Each row was made from one walk, in order. Every step used is in the known rows, and no mark comes twice. Write each row's walk.
(in the rows, 100 means zero)
Known rows:
zefa/kogun: | 102 | 108 |  90 | 106 |  89 |  88 |  88 |  65 |  71 |  86 |  84 |  86 |  83 |  83 | 127 | 120 | 107 | 104 | 114 |  87 | 101 | 146 |
kogun/busov/fibof: |  92 |  92 | 107 |  64 | 114 |  78 | 157 |  93 | 132 | 109 |  80 | 106 | 102 |  95 |  87 | 102 | 110 | 113 | 162 | 121 | 139 |  95 |
kogun/zefa: |  94 | 112 |  93 | 106 | 102 | 102 |  83 | 111 |  91 |  97 |  92 | 120 | 122 |  90 |  68 | 117 | 107 | 130 |  75 |  97 | 100 | 102 |
fibof/zefa: | 104 | 127 | 112 | 109 |  58 | 111 |  94 | 105 | 100 |  95 | 139 |  96 | 106 | 122 | 125 | 109 |  89 |  94 | 104 | 140 |  84 |  80 |
vogivu/busov/fibof/zefa/kogun: |  84 | 114 | 119 |  89 |  85 | 110 |  93 |  87 | 108 |  88 | 109 |  86 | 115 |  82 | 141 | 118 |  64 |  94 | 127 | 142 | 103 | 127 |
peror/zefa: |  77 |  95 |  68 | 117 |  84 | 117 |  82 | 112 | 119 | 152 |  92 |  99 |  75 | 132 | 103 |  98 | 120 | 105 | 127 | 116 |  97 |  86 |
peror/zefa/kogun/busov/fibof: |  76 |  82 |  80 |  80 |  90 | 102 | 122 |  93 | 126 | 130 |  43 |  90 |  81 |  83 | 111 | 105 |  95 | 100 | 179 | 111 | 143 | 112 |
busov/vogivu/zefa: | 116 |  77 | 113 |  97 |  70 | 108 | 122 | 130 | 108 |  90 |  83 | 151 | 126 | 144 |  42 | 114 | 119 |  74 | 123 | 108 |  90 |  77 |
fibof/zefa/vogivu: | 121 | 139 | 104 | 106 |  52 |  98 |  70 |  89 |  93 |  68 | 143 |  83 |  92 |  87 | 135 | 104 |  83 |  96 |  88 | 114 |  79 |  98 |
peror/zefa/kogun/busov/vogivu: | 115 |  68 |  83 |  79 |  78 | 112 | 128 | 110 | 124 | 110 |  33 |  89 |  63 | 116 | 114 |  98 | 102 |  60 | 169 |  75 | 145 |  92 |
fatob/zefa: | 110 |  90 |  56 | 134 | 106 |  94 | 105 |  67 | 128 | 114 | 149 |  68 |  81 | 119 |  95 |  96 | 131 | 110 |  89 | 105 | 108 |  86 |
busov/kogun/zefa/vogivu: | 125 | 118 | 102 |  98 | 120 | 102 |  73 | 125 |  83 |  50 | 102 | 124 | 110 |  79 |  86 | 100 |  97 | 115 |  50 |  61 | 103 |  89 |
fibof/zefa/vogivu/busov/kogun: | 127 | 132 | 128 |  86 | 106 | 119 |  80 | 111 | 104 |  57 | 137 |  85 |  87 | 107 | 153 |  80 |  66 |  80 |  74 |  99 |  90 |  78 |
fatob/zefa/kogun/busov: | 125 |  89 |  67 | 103 | 110 |  81 | 127 |  33 | 116 |  84 |  98 |  38 |  66 |  80 | 122 |  97 | 102 | 100 | 116 |  74 | 141 | 113 |
fibof/zefa/risug: |  89 |  96 | 123 | 112 |  66 | 118 | 104 | 104 | 106 | 132 | 151 |  99 | 119 | 130 | 128 |  83 |  87 |  75 |  72 | 120 |  51 |  69 |
vogivu/busov/kogun/zefa/fatob: |  94 |  95 | 135 | 104 | 153 | 118 |  93 | 141 |  56 |  99 |  90 |  98 | 117 |  95 |  73 |  91 |  82 | 107 |  50 |  96 | 102 |  89 |
risug/zefa: |  83 | 126 |  87 | 100 | 119 |  96 | 106 |  97 | 123 | 126 | 111 |  99 |  73 | 127 | 163 |  83 | 106 | 105 | 102 |  95 | 105 |  95 |
vogivu/zefa: |  96 | 104 | 109 | 106 |  78 |  99 |  96 |  98 |  89 | 108 |  90 | 134 | 122 | 118 |  58 | 114 | 109 | 105 | 109 | 118 |  75 |  97 |
vogivu/zefa/kogun/busov: | 112 | 103 | 122 |  75 |  82 |  87 | 118 |  64 |  78 |  79 |  39 | 107 | 106 |  78 |  84 | 114 |  80 |  93 | 135 |  87 | 105 | 126 |
busov/kogun/zefa: | 107 | 106 | 111 | 100 | 126 | 115 |  98 | 140 |  93 |  76 |  97 | 136 | 123 | 112 |  78 | 106 | 104 | 112 |  63 |  87 | 109 |  71 |
risug/zefa/kogun/busov/fibof: |  81 | 111 |  97 |  61 | 127 |  80 | 144 |  77 | 132 | 102 |  62 |  89 |  80 |  81 | 172 |  92 |  80 | 100 | 155 |  89 | 151 | 122 |
zefa/vogivu: | 115 | 117 |  84 | 101 |  92 |  79 |  79 |  74 |  88 |  82 | 110 |  88 |  75 |  78 | 113 | 101 | 117 | 112 |  96 |  82 |  90 | 125 |

Write each row's walk:
|  92 |  74 | 121 | 105 | 132 | 121 | 108 | 140 |  97 | 111 | 111 | 140 | 137 | 122 |  80 |  82 | 101 |  92 |  33 |  70 |  77 |  60 |	busov/kogun/zefa/risug
|  91 | 116 | 110 | 103 |  54 | 104 |  96 |  93 |  96 |  77 | 119 | 100 | 120 |  85 | 131 | 131 |  79 |  94 | 129 | 144 | 103 | 116 |	busov/fibof/zefa/kogun
| 104 | 126 | 103 |  98 |  55 |  94 |  85 | 103 | 113 |  74 | 147 | 102 | 114 |  81 | 115 | 111 |  88 | 103 | 114 | 139 |  92 |  96 |	busov/fibof/zefa/vogivu
|  90 | 103 |  91 |  80 | 124 |  80 |  92 |  83 | 120 |  99 | 101 |  92 |  89 |  68 | 103 |  97 | 106 | 121 | 119 | 101 | 107 | 133 |	zefa/vogivu/busov/fibof
|  88 | 101 | 110 | 123 |  98 |  99 |  82 | 120 |  44 | 109 |  96 |  96 | 124 |  76 |  54 | 116 | 101 | 124 |  64 | 110 |  91 | 107 |	kogun/zefa/fatob
|  73 |  84 |  83 | 137 |  82 | 115 |  83 | 122 |  71 | 168 |  93 |  76 |  78 | 115 |  89 |  97 | 113 |  97 | 116 | 130 |  87 |  91 |	peror/zefa/fatob
|  78 | 116 | 102 | 118 | 118 |  94 | 104 | 105 |  76 | 140 | 113 |  76 |  76 | 112 | 150 |  82 |  98 |  96 |  91 | 109 |  95 | 101 |	risug/zefa/fatob
| 121 | 109 | 109 |  83 | 145 |  96 |  90 |  97 | 100 |  72 | 104 |  90 |  69 |  98 | 132 |  77 |  99 |  97 |  81 |  67 | 102 | 105 |	zefa/vogivu/busov/kogun
|  95 |  59 |  66 | 137 | 112 | 100 | 116 |  68 | 133 | 149 | 162 |  70 |  95 | 129 |  99 |  72 | 129 |  90 |  57 |  85 |  75 |  76 |	fatob/zefa/risug
| 111 |  68 | 128 | 114 |  68 | 107 | 119 | 138 |  60 | 107 |  86 | 129 | 127 | 129 |  29 | 113 | 111 |  64 | 112 | 121 |  81 |  84 |	busov/vogivu/zefa/fatob
|  86 | 109 |  91 |  83 | 127 |  90 |  70 | 104 | 114 |  85 |  88 | 111 | 120 |  48 |  68 | 105 |  93 | 142 |  83 |  92 | 111 | 129 |	kogun/zefa/vogivu/busov/fibof
|  71 |  90 | 100 |  83 | 132 |  92 | 116 |  98 | 130 | 124 |  96 | 106 | 104 | 102 |  95 | 100 | 112 | 119 | 134 | 129 | 112 | 117 |	vogivu/busov/fibof
| 113 | 137 | 113 |  93 |  81 | 103 |  65 |  82 | 105 |  79 | 132 |  69 |  85 |  84 | 145 |  91 |  72 |  98 |  85 | 110 |  79 | 110 |	fibof/zefa/vogivu/busov
| 133 |  96 |  71 | 111 | 152 | 100 |  90 |  73 | 131 |  76 | 146 |  57 |  62 | 104 | 124 |  68 | 107 |  97 |  60 |  66 | 114 |  84 |	fatob/zefa/vogivu/busov/kogun
|  95 |  89 | 119 |  68 |  85 |  83 | 135 |  78 |  98 |  84 |  42 | 125 | 127 |  72 |  65 | 124 |  82 | 100 | 162 | 112 | 121 | 124 |	vogivu/zefa/kogun/busov/fibof
| 130 |  77 | 111 |  63 | 100 |  88 | 166 | 111 | 130 |  88 |  69 | 103 |  83 | 127 |  90 |  95 | 118 |  75 | 150 |  85 | 140 |  77 |	kogun/busov/vogivu
|  98 | 105 | 118 |  86 | 157 | 121 |  93 | 133 | 103 |  86 |  86 | 121 | 117 | 110 |  86 |  91 |  90 | 114 |  59 |  83 | 112 |  82 |	vogivu/busov/kogun/zefa
|  79 |  81 | 105 | 110 | 109 | 106 |  91 | 112 |  96 | 132 | 106 | 122 | 134 |  99 |  71 |  91 | 104 | 111 |  45 |  77 |  66 |  92 |	kogun/zefa/risug
| 101 |  95 | 127 | 119 | 125 | 112 |  98 | 146 |  42 |  89 | 101 | 112 | 125 |  99 |  64 | 105 |  97 | 104 |  52 | 100 | 101 |  77 |	busov/kogun/zefa/fatob
| 122 |  78 | 110 | 100 |  61 | 105 | 106 | 106 |  82 |  68 |  62 | 137 | 117 | 115 |  69 | 127 | 107 |  65 | 126 |  88 |  95 | 115 |	busov/vogivu/zefa/kogun
| 102 |  88 |  52 | 110 | 132 |  84 |  94 |  60 | 151 | 103 | 145 |  58 |  81 |  76 |  97 |  86 | 114 | 122 |  96 | 100 | 119 | 112 |	fatob/zefa/vogivu/busov/fibof
|  81 |  97 |  66 | 119 |  75 | 115 |  67 |  88 |  92 | 130 |  70 |  86 |  70 | 101 | 127 | 111 | 106 |  97 | 129 |  96 |  99 | 124 |	peror/zefa/kogun
| 101 |  47 | 122 | 102 |  76 | 112 | 130 | 131 | 113 | 129 |  96 | 156 | 136 | 153 |  44 |  88 | 117 |  54 |  92 |  89 |  57 |  68 |	busov/vogivu/zefa/risug
|  91 |  94 | 125 | 123 |  76 |  97 |  96 | 106 |  42 | 120 |  92 | 111 | 124 | 102 |  44 | 113 | 101 |  97 |  96 | 132 |  64 | 103 |	vogivu/zefa/fatob
| 100 | 136 |  76 |  97 | 111 |  83 |  81 |  82 | 113 | 100 | 114 |  87 |  60 |  93 | 173 |  80 | 100 | 107 |  88 |  71 |  99 | 114 |	risug/zefa/vogivu
| 111 | 123 |  84 | 104 |  95 |  89 |  58 |  97 |  83 |  71 |  98 | 106 | 107 |  57 |  77 | 110 | 102 | 135 |  60 |  71 |  93 | 117 |	kogun/zefa/vogivu
